Each row comes from the steps of one walk. Every step used is in the known rows, and no mark comes twice. Write the walk behind each row, first mark first.
In the rows, 128 means zero.
Known rows:
Y-R-E-K-P-C: [ 89 112 147 126 125  84 136  98 109  96 110 146 143 108 103 143 124 123
 189 118 107 139 118  95 136 134 135 120  78 133 132  96 124 176 149 116]
Q-B: [129 133 127 121 146 148 130 151 125 150 125  90 118 137 169 137 120 106
 122 110  82 125 114 178 113 128 143 158  89 114 113 129 114 135 125 134]
P-C-J-K-E-S-U: [101 148 124 161 122 161 100  88 123 124 164 113 142 157 118 121 125 153
 167 153 125 126 136 120 117 140 144 117 129 135 162 128 133  97 139 127]
E-S-D-Y-R-Z-U: [171 136 117 103 104  98 112 162 155 127 121 108  99 133 111 126 107 104
 109 108 150 120 151 112 207 107  96 126  96 150  83 124 136 114 106 140]
X-J-K: [168 119 110 161 154 129 118 113 112 141 153 139 138 138 153 113 122 101
 112 130 109 126 123 117   9 142 153 127  81 124 133 114 146 109 138 124]
P-C-J-K-E-S-D-Y: [142 110 177 162 121 135 134 113 140 137 174 127 117 142  96 121 155 145
 109 168 187 133 161 131 124 106 143  73 169 144 152 134 182  64 122 137]
R-Y: [172 170 139  99 125 116 130 141 109 127 127 146 131 136 135 143 101 108
 110 118  97 105 110 151 149 122 107 122 146 124 118 124 117 108 135 140]
X-J-K-P-C: [145  86 136 191 135 103 119  91 113 116 164 133 146 142 122 126 130 117
 155  91 136 131 130 137   4 166 143 107  49 123 146  97 184  94 150 119]
X-J: [154 124 116 140 145 124 112 123 112 142 134 131 128 129 141 131 124  93
  87 142 130 121 113 124  72 143 127 135 119 112 133 118 131 117 139 128]
Y-R-Z-U: [129 140  89 114 120  84  99 150 140 123 119 120 130 132 125 131  98 108
 124 107 108 113 121 105 190 167 117 166  42 135  79 115  95 147 122 127]
Q-B-R-Y: [123 170 134 112 121 131 146 142 134 129  66  95 127 154 159 127  97 109
 112 116  92 114 124 209 195 113 106 131 116 119  90 131 152  81 130 143]
K-J: [116 152 104 137 126 126 112 148 112 148 143 134 125 133 141 135 123 118
 124 145 130 109 117 129  66 148 119 139 144 113 134 126 111 125 131 130]
S-E: [123 143 119  95 141 146 118 124 133 134 140 142 139 118 134 140 133 119
 117 123 115 130 110 143 150 146 121 151 175 117 128 131 115 163 110 131]
Q-B-R-E-K-P: [ 31 125 128 126 137 140 175 124 125 107  12  95 114 110 169 133 124 133
 177  71  85 144 131 173 155 121 114 137  79 121 130 123 134 163 148 119]
E-K-P-C-J: [ 96 132 159 183 114  93 133 120 117 107 141 127 104  97 123 130 132 126
 178 108 143 121 126 141  98 160 158 124  78 126 166 106 149 145 178 117]
C-J-K-E: [101 137 118 154 145 138 131 116 125 136 129 138 140 133 146 115 141 139
 124 146 130 125 127 133  98 158 158 125 156 128 150 138 116 113 144 123]
P-C-J: [124 138 149 159 120 101 106 123 112 132 185 127 124 128 124 136 133 127
 119 156 151 110 116 115 147 156 163 134 111 119 133 112 141 105 144 129]
D-Y-R: [212 158 122 101 111  86 117 154 117 137 120 147 144 128 130 120 106  78
 118 156 128 113 120 131 183 111 128 145 152 132 101 129 132 116 131 133]
D-S-E-C-P: [165 101 123 109 116 143 135 149 148 104 128 110 118 117 137 124 137 133
 145 118 148 153 120 141 140 116 133 149 166 126 133 145 119 158  69 123]
J-K-P: [145 122 108 140 131 115 137 132 116 126 132 130 136 131 160 131 122 122
 175  50 104 131 120 148  51 138 129 140  87 128 136 122 135 141 148 122]
P-C: [147 125 148 128 126 115 109 125 115 138 199 130 139 130 110 150 124 130
 112 131 127 111 113 106 134 136 144 142  90 116 117 117 124 127 121 130]
K-E-S-D-Y-R-Z: [145 125 152 103 122 119 131 146 153 136 101 145 106 138  93 129 127 120
  68 153 169 136 156 135 203  94  86 109 155 137  96 143 137 102  93 140]
Z-U: [139 144  92  98 123 124 107 152 131 135 149  95 136 125 136 141 119 116
 137  82  99 109 110 118 154 151 121 157 116 130 119 121  86 155 135 130]
E-S: [155 142 114  98 132 140 117 140 125 148 141 114 120 134 151 137 123 131
 103 131 108 124 122 113 117  80 121 148 117 123 118 132 114 153 134 137]
B-Q: [153 112 131 138 137 135 121 159 126 138 138 127 121 113 168 168 123 112
  93 126  79 106 119 132 133 125 145 158 112 122 112 124 139 128 133 129]
Y-R-Z: [136 141 116 121 132  85 112 142 126 133 120 154 122 135 134 130 101 109
  97 140 113 117 118 105 159 141 126 163  56 124  79 121 115 135 117 130]
K-E-S-U: [112 163  97  97 128 181 108 120 126 136 120 109 135 151 131 139 114 134
 130 115 102 128 121 137 166 112  91 142 184 124 145 146  89 143 126 134]
J-K-P-C: [147 104 140 160 127 107 124 112 115 120 177 132 145 138 126 139 126 140
 178  65 118 127 125 138  55 150 141 126  52 127 134 109 152 122 137 121]
D-S-E-C: [159 111 132  97 125 161 120 152 140 117 147 122 132 117 110 124 137 148
 117 131 136 140 120 145 134 106 115 139 163 122 122 145 124 149  93 133]
X-J-K-E-C: [153  78 144 163 146 160 145 111 119 126 136 139 146 128  90 114 144 132
 107 166 131 133 133 111  23 152 139  99 116 121 140 140 120  94 118 122]
B-R: [124 158 103 109 121 118 131 138 131 144 126 121 130 135 143 132 112 128
  97 112 129 116 116 129 189 116 118 155 125 117  97 134 136 125 126 130]
D-Y-R-E: [166 141 130  76 126  89 128 135 101 125  84 163 152 127 134 129 111  94
 121 164 125 122 119  92 208 111 119 130 185 133 109 123 116 126 127 130]
X-V: [125 153 131 114 141 142  96 136 123 163 125 147 125 114 114 150  92 132
  93 106  81 115 112 119 143 117 105 152 110 114 123 129 109 139 118 124]
S-D-Y-R-Z-U: [166 143 116 107 106  84 113 165 147 123 125 127 105 125 106 128 105  86
 111  93 149 114 138 118 223 151  99 134  98 147  85 119 132 107 101 134]
Z-R-E: [119 109 104  74 132 120 139 122 113 124  92 135 145 129 138 122 126 158
 103 126 119 129 114  90 206 107  84 138 127 126 105 123 111 166 130 127]

Which walk is each row?
[185 141 144 109 114  96 126 156 146 138 127 141  90 135 119 128 108 106
  78 140 153 128 151 116 176  80 107 126 101 139  85 128 156 107 102 143]
E-S-D-Y-R-Z
[ 75 159 116 142 139 148 130 127 133 126 121 151 120  95 122 118 138 127
 150 166 118 122 122 142  62 153 131 129 157 119 160 130 113 177 122 121]
S-E-K-J
[105 126 147 170 112  92 113 123 114 117 151 122 119 123 131 141 133 122
 160 107 163 121 122 152 128 174 143 126 113 117 146 106 158 113 167 123]
K-P-C-J
[174 132 139  85 115 125 131 145 153 144 122 128 125 143  96 125 132 106
  86 149 161 140 145 143 195  78  99 103 216 136 111 143 138 118 105 142]
K-E-S-D-Y-R
[100 125 126 145 140 159 140 121 153 147 148 114 108 145 131 119 152 148
 110 125 146 147 145 134  77 109 140  99 167 136 147 138 144 110 129 133]
C-J-K-E-S-D
[109 117 156 140 121 148 141 139 120 121 126 132 122 109 101 124 148 135
 114 177 159 124 126 126 150 154 135 119 183 115 138 147  97 110 133 126]
K-E-C-J
[125 118 117 124 153 147 136 116 127 141 144 141 155 139 133 128 136 144
 117 120 104 127 121 129  87 134 138 133 138 128 130 141 102 132 120 125]
J-K-E
[138 139 105  94 138 150 101 138 145 132 140 127 137 135 151 125 132 137
 111 108 123 137 112 169 142 109 113 154 185 124 128 137 127 163 103 136]
D-S-E
[104 112 148 164 133 141 121  93 133 133 168 119 141 148 116 124 152 166
 125 181 145 130 143 117  87 123 160 105 112 134 146 129 142 103 139 129]
P-C-J-K-E-S
[107 127 118 147 142 157 131 114 135 141 116 121 132 141 150 110 146 151
 123 164 131 133 141 131  88 113 152 120 148 133 148 141 124 123 149 129]
C-J-K-E-S
[100 170  91 145 131 169 114 109 126 133 111 112 130 153 147 113 121 141
 163 138 108 130 133 131 114 131 134 131 162 136 163 141 117 113 146 127]
C-J-K-E-S-U
[126 132 106 172 128 106 133 129 116 121 112 130 121 121 173 116 127 117
 185  78 128 131 126 155  58 163 150 136 101 130 152 118 153 119 172 121]
C-J-K-P
[151  83 135 140 130 145 169 127 124 115 137 126 131 120 123 124 140 140
 158 129 128 145 128  96  79 143 152 124 121 129 137 149  92 131  86 113]
J-K-E-C-P
[115 153 128 110 144 151 135 127 137 125 130 146 119  85 124 127 135 124
 134 135  93 129 114 137 119 128 138 146 131 126 145 131 108 198 122 123]
S-E-K
[134 148 112 105 143 154 123 138 147 125 127 132 122 106 139 117 133 138
 128 116 100 137 116 162 112  96 134 149 140 133 151 136 114 197 113 129]
D-S-E-K
[169 139 124  73 121 104 127 130 111 126  74 141 145 136 138 127 118 108
 116 185 127 128 135  89 192  68 113 122 182 140 105 128 117 134 132 136]
D-Y-R-E-S
[121 112 125 110 147 172 140 123 154 152 162 115 120 152 116 134 143 153
 105 100 123 148 138 129  67  87 124 106 144 135 134 139 130 133 102 136]
J-K-E-S-D
[ 79 137 103  83 130 141 140 111 124 133  78 118 133 143 152 137 125 157
  95 145 120 134 130  84 201  72  96 135 148 123 105 133 123 140 128 133]
B-R-E-S
[133  92 145 120 120 143 159 139 125 113 128 118 118 114 112 140 141 127
 132 135 149 139 120 109 145 146 133 129 160 117 135 149  80 135  87 117]
K-E-C-P
[ 98 112 150 167 137 128 122  98 123 128 180 137 151 138 113 122 146 157
 130 161 147 121 130 122 101 168 169 109 123 130 148 126 138  95 134 124]
P-C-J-K-E
[ 55 124 161 160 127 105 142  99 100  96 102 145 116  88 126 137 143 139
 182 124 135 130 125 104 122 161 148 111 109 127 173  99 130 153 175 113]
R-E-K-P-C-J
[ 72 101 123 159 109 117 171 115 111  92  56 133 128 114 136 109 133 153
 187 112 151 142 142  99 134 147 124 108 124 128 130 127 158  94 155 113]
B-R-E-C-J-K-P
[153  93 147 130 137 162 151 130 120 126 153 138 146 120  95 126 139 150
 126 138 116 131 127 109  74 130 135 117 122 124 127 148  95 118 108 124]
J-K-E-C
[ 93 101 159 160 132 150 129  97 148 140 193 115 116 151 100 129 155 163
 111 146 166 142 149 122  83 117 154  87 131 136 146 125 162  95 119 132]
P-C-J-K-E-S-D
[110 103 137 164 117 139 146 123 132  94 107 140 123  98 124 112 147 133
 201 109 148 143 136 149  71 174 141 114 143 126 152 128 151 126 143 117]
S-E-C-J-K-P
[ 65  98 145 148 112  90 151 100 114  87  75 131 120  91 116 116 141 166
 176 118 150 135 133 112 175 142 110 110  77 133 152 103 147 170 177 112]
Z-R-E-K-P-C-J
[134 123 127  97 110 118 121 153 169 123 103 109 113 136  90 128 124 114
  95 122 160 130 156 135 233 122  74 110 147 148  94 138 117 116  98 138]
K-E-S-D-Y-R-Z-U
[159 141 130 135 117 117 138 130 153 139 114 131 124 146 119  99 136 109
 120 171 168 144 158 140 138  95 138  96 196 150 128 140 167  86 132 136]
C-J-K-E-S-D-Y-R
